Every row comes from one small tree of marks. The marks that hang from a mark follow it in brackets, in the order of their numbers. Every link used is in the known rows. Which tree was each row made from?
(in the rows, 128 means zero)
Known rows:
K_749{K_321 K_975{K_901{K_840}}}: | 166 | 115 | 148 |  82 | 104 | 100 | 143 | 119 | 105 | 113 | 117 | 139 |  92 | 123 | 109 |  87 | 142 | 120 | 135 | 113 | 126 | 130 |  94 | 141 | 141 |  92 | 159 | 134 | 118 | 133 | 127 |  96 | 106 | 126 | 106 | 103 |
K_975{K_421 K_901}: | 147 | 106 | 114 | 160 | 140 | 101 | 122 | 135 | 128 | 183 | 140 | 151 |  99 | 135 | 131 | 162 | 135 | 123 | 125 | 151 | 134 | 134 | 136 | 121 | 137 | 118 | 117 | 120 | 115 | 108 | 126 | 146 | 133 | 140 | 135 | 114 |
K_975{K_749 K_901}: | 116 | 112 |  93 | 149 | 140 | 134 | 128 | 134 | 134 | 168 | 137 | 145 | 105 | 135 | 123 | 123 | 137 | 122 | 136 | 149 | 142 | 134 | 140 | 120 | 140 | 105 | 121 | 124 | 119 | 121 | 128 |  78 |  89 | 123 | 146 | 138 |
K_321{K_749{K_975{K_421{K_165 K_840}}}}: | 131 | 132 | 165 | 110 | 175 | 138 | 130 | 141 | 113 |  70 | 120 | 112 | 169 | 121 | 141 | 157 | 131 | 128 | 120 | 123 | 114 | 116 | 139 | 139 | 126 | 170 | 168 | 123 | 101 | 118 | 129 | 174 | 128 | 132 | 121 | 109 |
K_321{K_749}: | 167 | 107 | 161 | 139 | 156 | 132 | 136 | 145 | 129 | 134 | 124 | 121 |  93 | 122 | 121 | 139 | 148 | 114 | 118 | 129 | 142 | 134 | 147 | 132 | 151 | 140 | 162 | 129 |  90 | 120 | 127 | 115 |  44 | 136 | 153 | 129 |
K_321{K_749{K_975{K_421 K_901{K_840}}}}: | 196 | 131 | 142 | 104 | 128 |  86 | 158 | 138 | 119 |  92 | 108 | 138 |  95 | 130 | 118 |  94 | 101 | 127 | 132 | 137 | 122 | 152 | 106 | 147 | 134 | 105 | 143 | 126 | 126 | 111 | 112 | 128 | 144 | 150 |  94 | 106 |
K_749{K_321 K_975{K_421{K_165 K_840} K_901}}: | 107 | 131 | 129 | 118 | 144 | 117 | 130 | 125 | 109 |  75 | 136 | 122 | 174 | 135 | 141 | 116 | 154 | 133 | 129 | 129 | 103 | 109 | 118 | 129 | 116 | 133 | 143 | 129 | 122 | 124 | 140 | 162 | 176 | 115 | 121 |  95 |
K_749{K_321 K_975{K_421{K_165} K_901{K_840}}}: | 154 | 127 | 137 | 104 |  97 | 131 | 173 | 120 | 104 |  90 | 127 | 131 | 128 | 131 | 116 | 100 | 125 | 130 | 131 | 113 | 114 | 144 | 103 | 142 | 122 | 103 | 154 | 130 | 142 | 126 | 126 | 138 | 166 | 127 |  96 | 109 |
K_901{K_840 K_975{K_421{K_165} K_749{K_321}}}: | 125 | 147 | 140 | 107 |  82 | 167 | 178 | 112 | 132 | 117 | 111 | 108 | 113 | 125 | 118 |  98 |  83 | 140 | 119 |  86 | 107 | 146 | 108 | 142 | 119 | 129 | 115 | 146 | 150 | 133 | 114 | 108 | 132 | 146 | 111 | 173 |
K_421{K_165 K_840 K_975{K_749}}: |  61 | 141 | 134 | 135 | 143 | 179 | 106 | 123 | 147 | 139 | 135 | 104 | 178 | 122 | 147 | 168 | 146 | 128 | 132 | 125 | 149 | 103 | 154 | 106 | 122 | 154 | 111 | 127 | 139 | 149 | 156 | 137 | 119 | 102 | 152 | 150 |
K_165{K_421{K_840 K_975{K_901}}}: | 107 | 146 | 126 | 148 | 142 |  96 |  48 | 126 | 129 | 164 | 132 | 120 | 147 | 126 | 137 | 154 | 152 | 119 | 125 | 142 | 146 | 102 | 159 | 107 | 108 | 138 | 102 | 122 | 135 | 152 | 146 | 167 | 156 | 123 | 155 | 106 |
K_321{K_749{K_975{K_901}}}: | 162 | 109 | 145 |  82 | 176 | 121 | 141 | 145 | 117 | 100 | 125 | 131 | 100 | 129 | 120 |  97 | 151 | 118 | 133 | 151 | 127 | 127 | 120 | 141 | 133 | 111 | 146 | 124 | 110 | 117 | 129 |  95 |  89 | 124 | 149 |  97 |
K_901{K_840 K_975{K_421}}: | 163 | 133 | 165 | 102 | 114 | 112 | 129 | 114 | 135 | 200 | 116 | 134 |  80 | 119 | 120 | 181 | 101 | 126 |  96 | 100 | 124 | 148 | 128 | 141 | 140 | 123 | 121 | 148 | 107 | 124 | 114 | 154 | 119 | 167 | 118 | 172 |
K_901{K_840 K_975{K_421{K_165} K_749}}: | 109 | 145 | 134 | 101 | 106 | 173 | 165 | 110 | 144 | 165 | 116 | 117 | 112 | 125 | 123 | 154 |  78 | 140 | 118 | 102 | 115 | 150 | 130 | 141 | 125 | 120 | 116 | 141 | 140 | 119 | 114 | 121 | 136 | 155 | 115 | 184 |
K_901{K_840 K_975{K_749{K_321}}}: | 141 | 137 | 150 |  84 |  91 | 136 | 152 | 114 | 135 | 129 | 106 | 123 |  76 | 119 | 109 |  83 |  99 | 132 | 112 |  80 | 122 | 136 |  99 | 143 | 140 | 117 | 121 | 148 | 117 | 143 | 114 |  65 |  74 | 148 | 130 | 170 |
K_421{K_840 K_975}: | 119 | 124 | 166 | 134 | 148 | 117 |  79 | 128 | 137 | 172 | 135 | 123 | 159 | 110 | 140 | 194 | 157 | 116 | 122 | 123 | 149 |  99 | 151 | 111 | 136 | 154 | 117 | 124 | 113 | 149 | 151 | 158 | 100 | 112 | 155 | 134 |
K_165{K_421{K_840 K_975{K_749{K_321} K_901}}}: |  98 | 149 | 100 | 161 | 124 | 108 |  68 | 128 | 133 |  84 | 126 | 109 | 140 | 127 | 125 |  69 | 124 | 128 | 140 | 135 | 132 |  99 | 130 | 113 |  96 | 149 |  87 | 122 | 161 | 163 | 126 | 108 | 147 | 118 | 149 | 115 |
K_321{K_749{K_975{K_421{K_165}}}}: | 150 | 118 | 164 |  90 | 167 | 161 | 161 | 136 | 113 |  78 | 131 | 109 | 129 | 128 | 131 | 149 | 133 | 124 | 128 | 122 | 122 | 138 | 136 | 148 | 118 | 158 | 160 | 128 | 118 | 114 | 114 | 156 | 103 | 135 | 131 | 120 |
K_975{K_421{K_165} K_749 K_901{K_840}}: | 117 | 134 |  96 | 164 |  91 | 157 | 157 | 115 | 139 | 159 | 125 | 133 | 126 | 137 | 125 | 130 |  84 | 137 | 135 | 137 | 131 | 155 | 134 | 133 | 131 | 105 | 131 | 131 | 152 | 105 | 119 | 122 | 160 | 133 |  93 | 157 |
K_975{K_421{K_165 K_840} K_749{K_321} K_901}: |  87 | 134 |  91 | 184 | 116 | 135 | 127 | 131 | 132 |  88 | 129 | 128 | 168 | 140 | 140 |  88 | 122 | 139 | 129 | 137 | 110 | 118 | 123 | 121 | 120 | 140 | 123 | 125 | 133 | 130 | 132 | 128 | 178 | 115 | 116 | 124 |

Write each row's tree:
| 155 | 132 | 134 | 123 | 171 |  74 | 117 | 148 | 119 |  78 | 117 | 134 | 138 | 133 | 133 | 111 | 132 | 128 | 126 | 153 | 115 | 120 | 122 | 134 | 129 | 137 | 135 | 119 | 107 | 113 | 122 | 146 | 158 | 135 | 117 | 100 |	K_321{K_749{K_975{K_421{K_840} K_901}}}
| 112 | 129 |  92 | 192 | 120 |  86 | 101 | 136 | 133 |  91 | 131 | 148 | 140 | 136 | 132 |  83 | 110 | 138 | 133 | 141 | 117 | 120 | 114 | 126 | 130 | 145 | 115 | 121 | 121 | 130 | 122 | 110 | 159 | 130 | 114 | 133 |	K_975{K_421{K_840} K_749{K_321} K_901}
| 112 | 146 | 116 | 120 |  70 | 174 | 160 | 117 | 143 | 107 | 116 | 110 | 143 | 134 | 126 |  64 | 127 | 133 | 148 | 126 | 132 | 144 | 115 | 125 | 118 |  98 |  98 | 132 | 191 | 151 | 147 |  85 | 146 | 100 | 132 | 142 |	K_421{K_165 K_975{K_749{K_321} K_901{K_840}}}
| 170 | 119 | 127 |  94 | 117 |  86 | 136 | 124 | 117 | 154 | 126 | 151 |  98 | 125 | 115 | 150 | 112 | 124 | 138 | 132 | 130 | 146 | 113 | 137 | 137 | 104 | 146 | 125 | 120 | 111 | 116 | 137 | 149 | 145 |  91 | 110 |	K_749{K_975{K_421 K_901{K_840}}}
|  85 | 135 | 166 | 132 | 148 | 167 |  98 | 119 | 136 | 164 | 141 | 104 | 181 | 115 | 146 | 199 | 167 | 125 | 115 | 123 | 148 |  98 | 161 | 110 | 126 | 147 | 127 | 125 | 125 | 148 | 164 | 177 | 112 | 100 | 162 | 129 |	K_421{K_165 K_840 K_975}
|  90 | 130 | 117 | 178 | 118 | 149 | 118 | 132 | 128 |  84 | 133 | 116 | 163 | 131 | 137 | 121 | 121 | 138 | 121 | 109 | 119 | 115 | 137 | 127 | 124 | 173 | 142 | 127 | 117 | 130 | 124 | 132 | 130 | 127 | 119 | 145 |	K_975{K_421{K_165 K_840} K_749{K_321}}
| 158 | 130 |  92 | 177 |  69 | 103 | 144 | 129 | 135 | 113 | 118 | 145 |  93 | 136 | 111 |  66 |  79 | 134 | 137 | 129 | 122 | 155 | 108 | 133 | 141 | 112 | 122 | 136 | 147 | 128 | 105 |  94 | 144 | 147 |  90 | 144 |	K_975{K_421 K_749{K_321} K_901{K_840}}
|  66 | 147 | 107 | 141 | 121 | 164 | 126 | 126 | 143 |  85 | 134 | 111 | 185 | 132 | 143 |  84 | 156 | 136 | 137 | 142 | 124 | 108 | 123 | 113 | 108 | 131 |  95 | 119 | 168 | 159 | 160 | 112 | 157 |  88 | 154 | 124 |	K_421{K_165 K_840 K_975{K_749{K_321} K_901}}
| 105 | 120 | 150 | 109 | 164 | 139 | 119 | 129 | 113 | 122 | 139 | 123 | 168 | 123 | 139 | 203 | 147 | 126 | 114 | 113 | 127 | 113 | 152 | 127 | 126 | 162 | 171 | 131 |  94 | 120 | 134 | 180 | 136 | 129 | 122 | 117 |	K_749{K_975{K_421{K_165 K_840}}}
| 145 | 102 | 141 |  82 | 150 | 106 | 131 | 130 | 110 |  98 | 141 | 140 | 107 | 131 | 114 |  96 | 173 | 119 | 140 | 123 | 125 | 120 | 110 | 128 | 130 | 113 | 144 | 131 | 119 | 133 | 133 |  99 |  90 | 118 | 149 |  85 |	K_749{K_321 K_975{K_901}}
| 130 | 135 |  99 | 164 |  69 | 149 | 176 | 120 | 134 | 101 | 122 | 131 | 126 | 136 | 120 |  71 |  93 | 136 | 137 | 130 | 118 | 154 | 116 | 139 | 130 | 108 | 128 | 132 | 154 | 119 | 116 | 104 | 156 | 128 |  95 | 147 |	K_975{K_421{K_165} K_749{K_321} K_901{K_840}}
|  90 | 134 | 137 | 140 | 148 | 132 |  76 | 131 | 146 | 150 | 129 | 126 | 157 | 119 | 136 | 157 | 138 | 123 | 128 | 125 | 150 | 112 | 146 | 113 | 132 | 157 | 105 | 125 | 125 | 149 | 140 | 120 | 101 | 114 | 151 | 145 |	K_421{K_840 K_975{K_749}}
|  99 | 139 | 110 | 143 | 124 | 111 |  92 | 136 | 147 |  92 | 128 | 129 | 157 | 125 | 134 |  76 | 144 | 129 | 139 | 135 | 129 | 106 | 115 | 113 | 121 | 134 |  79 | 124 | 151 | 160 | 145 | 100 | 147 | 101 | 156 | 125 |	K_421{K_840 K_975{K_749{K_321} K_901}}
| 169 | 137 | 135 |  99 | 126 | 140 | 179 | 130 | 117 |  90 | 111 | 117 | 125 | 134 | 122 | 105 | 108 | 133 | 135 | 134 | 116 | 153 | 113 | 152 | 129 | 101 | 150 | 131 | 137 | 107 | 121 | 140 | 155 | 135 |  96 | 118 |	K_321{K_749{K_975{K_421{K_165} K_901{K_840}}}}
| 185 | 117 | 140 | 106 |  98 |  88 | 142 | 124 | 110 | 101 | 121 | 143 |  95 | 130 | 116 |  93 | 117 | 126 | 137 | 116 | 117 | 148 |  94 | 143 | 131 | 109 | 141 | 131 | 127 | 121 | 109 | 125 | 150 | 144 |  95 |  99 |	K_749{K_321 K_975{K_421 K_901{K_840}}}
| 105 | 145 | 111 | 115 |  93 | 179 | 151 | 117 | 145 | 162 | 123 | 113 | 143 | 131 | 134 | 115 | 119 | 132 | 143 | 145 | 144 | 140 | 132 | 117 | 123 |  94 |  97 | 127 | 181 | 138 | 147 | 100 | 141 | 108 | 130 | 154 |	K_421{K_165 K_975{K_749 K_901{K_840}}}
| 162 | 107 | 130 | 100 | 143 |  91 | 133 | 134 | 107 |  90 | 137 | 150 | 108 | 135 | 122 | 107 | 146 | 120 | 139 | 129 | 113 | 132 | 102 | 135 | 122 | 127 | 127 | 128 | 124 | 122 | 109 | 128 | 135 | 131 | 135 |  82 |	K_749{K_321 K_975{K_421 K_901}}
|  81 | 152 | 128 | 123 | 132 | 150 | 136 | 119 | 133 |  91 | 126 | 113 | 152 | 130 | 145 | 111 | 116 | 140 | 108 | 102 | 105 | 116 | 120 | 130 | 113 | 164 | 107 | 140 | 123 | 137 | 122 | 138 | 142 | 133 | 138 | 161 |	K_901{K_975{K_421{K_165 K_840} K_749{K_321}}}
|  86 | 147 |  99 | 149 | 140 | 111 |  59 | 131 | 137 | 142 | 126 | 117 | 142 | 132 | 136 | 113 | 124 | 124 | 144 | 149 | 144 | 104 | 141 | 107 | 102 | 143 |  82 | 124 | 152 | 154 | 131 | 125 | 153 | 127 | 151 | 127 |	K_165{K_421{K_840 K_975{K_749 K_901}}}
| 121 | 125 | 144 |  86 | 137 | 149 | 130 | 125 | 130 | 123 | 123 | 123 |  87 | 121 | 119 |  93 | 130 | 123 | 114 |  96 | 120 | 128 | 111 | 133 | 131 | 137 | 108 | 144 | 121 | 144 | 116 |  70 |  55 | 138 | 167 | 156 |	K_901{K_975{K_749{K_321}}}
| 160 | 125 | 167 | 115 | 175 |  88 | 112 | 144 | 120 |  72 | 117 | 128 | 128 | 123 | 133 | 146 | 121 | 125 | 121 | 123 | 122 | 119 | 126 | 139 | 131 | 173 | 157 | 124 |  86 | 115 | 116 | 157 | 118 | 146 | 119 | 111 |	K_321{K_749{K_975{K_421{K_840}}}}
| 155 | 132 | 143 | 122 | 103 | 119 | 116 | 119 | 145 | 191 | 121 | 131 | 112 | 122 | 124 | 144 | 135 | 118 | 131 | 135 | 149 | 139 | 127 | 120 | 140 |  89 | 101 | 129 | 150 | 147 | 151 | 134 | 129 | 121 | 135 | 132 |	K_421{K_975{K_901{K_840}}}
| 150 | 119 | 106 | 153 |  76 | 120 | 146 | 127 | 129 | 122 | 115 | 141 |  92 | 128 | 109 |  59 | 106 | 131 | 130 | 120 | 132 | 141 | 103 | 136 | 146 |  94 | 133 | 133 | 132 | 130 | 121 |  58 | 106 | 129 | 107 | 137 |	K_975{K_749{K_321} K_901{K_840}}
| 128 | 125 | 138 | 125 | 121 | 148 | 111 | 129 | 137 | 105 | 130 | 123 | 117 | 123 | 124 | 107 | 141 | 122 | 144 | 112 | 140 | 124 | 118 | 122 | 123 | 149 |  94 | 130 | 153 | 158 | 127 |  88 |  76 | 108 | 167 | 136 |	K_421{K_975{K_749{K_321}}}
| 135 | 132 | 138 |  80 | 115 | 141 | 138 | 114 | 143 | 182 | 107 | 128 |  75 | 116 | 114 | 138 |  97 | 124 | 110 |  99 | 136 | 145 | 121 | 135 | 145 | 109 | 121 | 147 | 112 | 132 | 114 |  76 |  73 | 151 | 130 | 178 |	K_901{K_840 K_975{K_749}}
| 126 | 110 |  97 | 149 | 121 | 128 | 133 | 134 | 127 | 118 | 132 | 138 | 103 | 133 | 117 |  69 | 140 | 125 | 139 | 136 | 130 | 127 | 115 | 126 | 135 | 118 | 116 | 126 | 130 | 132 | 125 |  62 |  92 | 119 | 146 | 126 |	K_975{K_749{K_321} K_901}
| 140 | 139 | 163 |  95 | 110 | 160 | 155 | 107 | 136 | 188 | 122 | 117 | 109 | 121 | 125 | 186 | 102 | 133 | 102 |  96 | 118 | 143 | 130 | 140 | 129 | 118 | 128 | 142 | 124 | 119 | 127 | 165 | 132 | 150 | 119 | 162 |	K_901{K_840 K_975{K_421{K_165}}}
| 118 | 115 | 112 | 158 | 141 | 148 | 145 | 129 | 127 | 176 | 147 | 130 | 126 | 140 | 138 | 172 | 147 | 126 | 130 | 153 | 133 | 136 | 153 | 121 | 126 | 117 | 130 | 121 | 128 | 111 | 133 | 162 | 143 | 119 | 140 | 116 |	K_975{K_421{K_165} K_901}
| 116 | 121 | 122 | 165 | 112 | 169 | 156 | 126 | 129 |  95 | 141 | 121 | 133 | 135 | 128 | 117 | 121 | 132 | 135 | 111 | 123 | 136 | 133 | 133 | 124 | 162 | 136 | 129 | 142 | 128 | 112 | 116 | 100 | 132 | 135 | 142 |	K_975{K_421{K_165} K_749{K_321}}
| 138 | 112 | 159 |  87 | 143 | 153 | 153 | 125 | 101 |  82 | 141 | 117 | 136 | 129 | 124 | 147 | 149 | 124 | 131 | 100 | 118 | 124 | 125 | 136 | 118 | 159 | 152 | 131 | 125 | 128 | 115 | 149 | 104 | 126 | 136 | 103 |	K_749{K_321 K_975{K_421{K_165}}}
| 104 | 128 | 144 | 171 | 144 | 140 | 110 | 128 | 129 | 164 | 140 | 125 | 168 | 125 | 145 | 209 | 139 | 126 | 102 | 127 | 131 | 111 | 161 | 118 | 139 | 162 | 157 | 125 |  91 | 117 | 139 | 185 | 130 | 126 | 121 | 137 |	K_975{K_421{K_165 K_840}}
| 102 | 131 | 110 | 176 | 142 | 126 | 110 | 126 | 131 | 163 | 143 | 132 | 171 | 133 | 147 | 173 | 144 | 131 | 119 | 158 | 128 | 115 | 154 | 117 | 130 | 129 | 138 | 126 | 108 | 114 | 148 | 180 | 172 | 126 | 125 | 120 |	K_975{K_421{K_165 K_840} K_901}
| 149 | 142 | 137 | 135 |  96 | 111 |  88 | 115 | 133 | 185 | 115 | 121 |  98 | 122 | 118 | 135 | 117 | 115 | 132 | 133 | 154 | 134 | 146 | 122 | 117 | 109 | 108 | 131 | 157 | 147 | 131 | 140 | 135 | 141 | 133 | 121 |	K_165{K_421{K_975{K_901{K_840}}}}
| 138 | 116 | 156 | 114 | 167 |  87 |  91 | 134 | 112 | 135 | 135 | 137 | 139 | 121 | 132 | 196 | 134 | 122 | 118 | 112 | 125 | 111 | 136 | 123 | 138 | 161 | 157 | 125 |  84 | 119 | 121 | 172 | 119 | 140 | 113 | 114 |	K_749{K_975{K_421{K_840}}}
| 138 | 123 |  99 | 144 |  96 | 124 | 136 | 124 | 141 | 176 | 121 | 145 |  89 | 127 | 113 | 110 | 102 | 128 | 133 | 140 | 145 | 142 | 121 | 124 | 152 |  89 | 140 | 126 | 126 | 120 | 130 |  76 | 106 | 135 | 107 | 147 |	K_975{K_749 K_901{K_840}}
| 128 | 122 | 108 | 189 | 144 |  81 |  85 | 137 | 132 | 170 | 135 | 147 | 134 | 128 | 134 | 171 | 133 | 127 | 118 | 151 | 131 | 112 | 146 | 116 | 141 | 128 | 132 | 121 |  99 | 115 | 134 | 170 | 157 | 135 | 117 | 115 |	K_975{K_421{K_840} K_901}
| 101 | 113 | 108 | 156 | 134 | 175 | 151 | 125 | 132 | 152 | 143 | 125 | 133 | 134 | 130 | 170 | 110 | 123 | 131 | 125 | 135 | 140 | 161 | 121 | 128 | 156 | 140 | 121 | 132 | 112 | 120 | 132 | 103 | 134 | 128 | 150 |	K_975{K_421{K_165} K_749}
| 185 | 125 | 145 |  81 | 133 | 112 | 158 | 133 | 115 | 109 | 110 | 135 |  92 | 122 | 110 |  85 | 123 | 118 | 133 | 134 | 127 | 139 | 113 | 149 | 143 |  91 | 162 | 129 | 113 | 120 | 130 |  96 | 104 | 135 | 111 | 111 |	K_321{K_749{K_975{K_901{K_840}}}}
| 108 | 138 | 126 | 137 | 147 | 104 |  82 | 130 | 145 | 170 | 135 | 126 | 155 | 119 | 147 | 160 | 164 | 123 | 122 | 151 | 146 | 103 | 146 | 109 | 129 | 120 |  99 | 121 | 129 | 143 | 161 | 152 | 148 | 101 | 158 | 111 |	K_421{K_840 K_975{K_901}}
|  82 | 143 | 130 | 132 | 149 | 153 | 107 | 129 | 140 | 167 | 140 | 114 | 191 | 125 | 151 | 166 | 177 | 129 | 123 | 150 | 138 |  99 | 153 | 114 | 121 | 116 | 106 | 122 | 141 | 147 | 176 | 169 | 159 |  90 | 159 | 121 |	K_421{K_165 K_840 K_975{K_901}}
| 100 | 122 |  79 | 165 | 133 | 165 | 152 | 130 | 137 | 151 | 143 | 132 | 132 | 144 | 131 | 138 | 110 | 128 | 136 | 153 | 126 | 142 | 141 | 118 | 124 | 121 | 119 | 114 | 147 | 110 | 121 | 121 | 145 | 125 | 138 | 137 |	K_975{K_421{K_165} K_749 K_901}
| 143 | 118 | 134 |  96 | 163 | 150 | 172 | 143 | 118 |  79 | 135 | 120 | 136 | 140 | 132 | 114 | 138 | 130 | 135 | 149 | 119 | 133 | 123 | 146 | 113 | 127 | 141 | 124 | 137 | 104 | 123 | 145 | 148 | 124 | 142 | 103 |	K_321{K_749{K_975{K_421{K_165} K_901}}}
| 145 | 111 | 119 | 168 | 112 | 121 | 128 | 135 | 129 | 103 | 134 | 138 | 100 | 130 | 119 | 109 | 110 | 128 | 132 | 114 | 127 | 147 | 120 | 128 | 130 | 162 | 124 | 132 | 122 | 125 | 101 | 102 |  89 | 144 | 128 | 138 |	K_975{K_421 K_749{K_321}}
| 144 | 128 | 125 |  94 | 118 | 133 | 156 | 118 | 110 | 145 | 129 | 130 | 124 | 129 | 124 | 153 | 118 | 131 | 128 | 128 | 127 | 147 | 123 | 138 | 126 | 102 | 153 | 126 | 141 | 111 | 129 | 153 | 160 | 133 |  93 | 117 |	K_749{K_975{K_421{K_165} K_901{K_840}}}
| 154 | 107 | 122 |  94 | 164 |  96 | 127 | 136 | 112 | 147 | 137 | 150 | 106 | 135 | 125 | 160 | 138 | 118 | 139 | 142 | 127 | 133 | 122 | 128 | 129 | 120 | 126 | 119 | 118 | 111 | 118 | 142 | 135 | 134 | 127 |  97 |	K_749{K_975{K_421 K_901}}
| 133 | 121 | 121 | 119 | 165 |  73 |  95 | 137 | 111 | 135 | 135 | 149 | 138 | 128 | 137 | 165 | 137 | 126 | 124 | 140 | 124 | 109 | 121 | 125 | 132 | 129 | 136 | 119 | 103 | 112 | 131 | 161 | 161 | 130 | 117 |  92 |	K_749{K_975{K_421{K_840} K_901}}
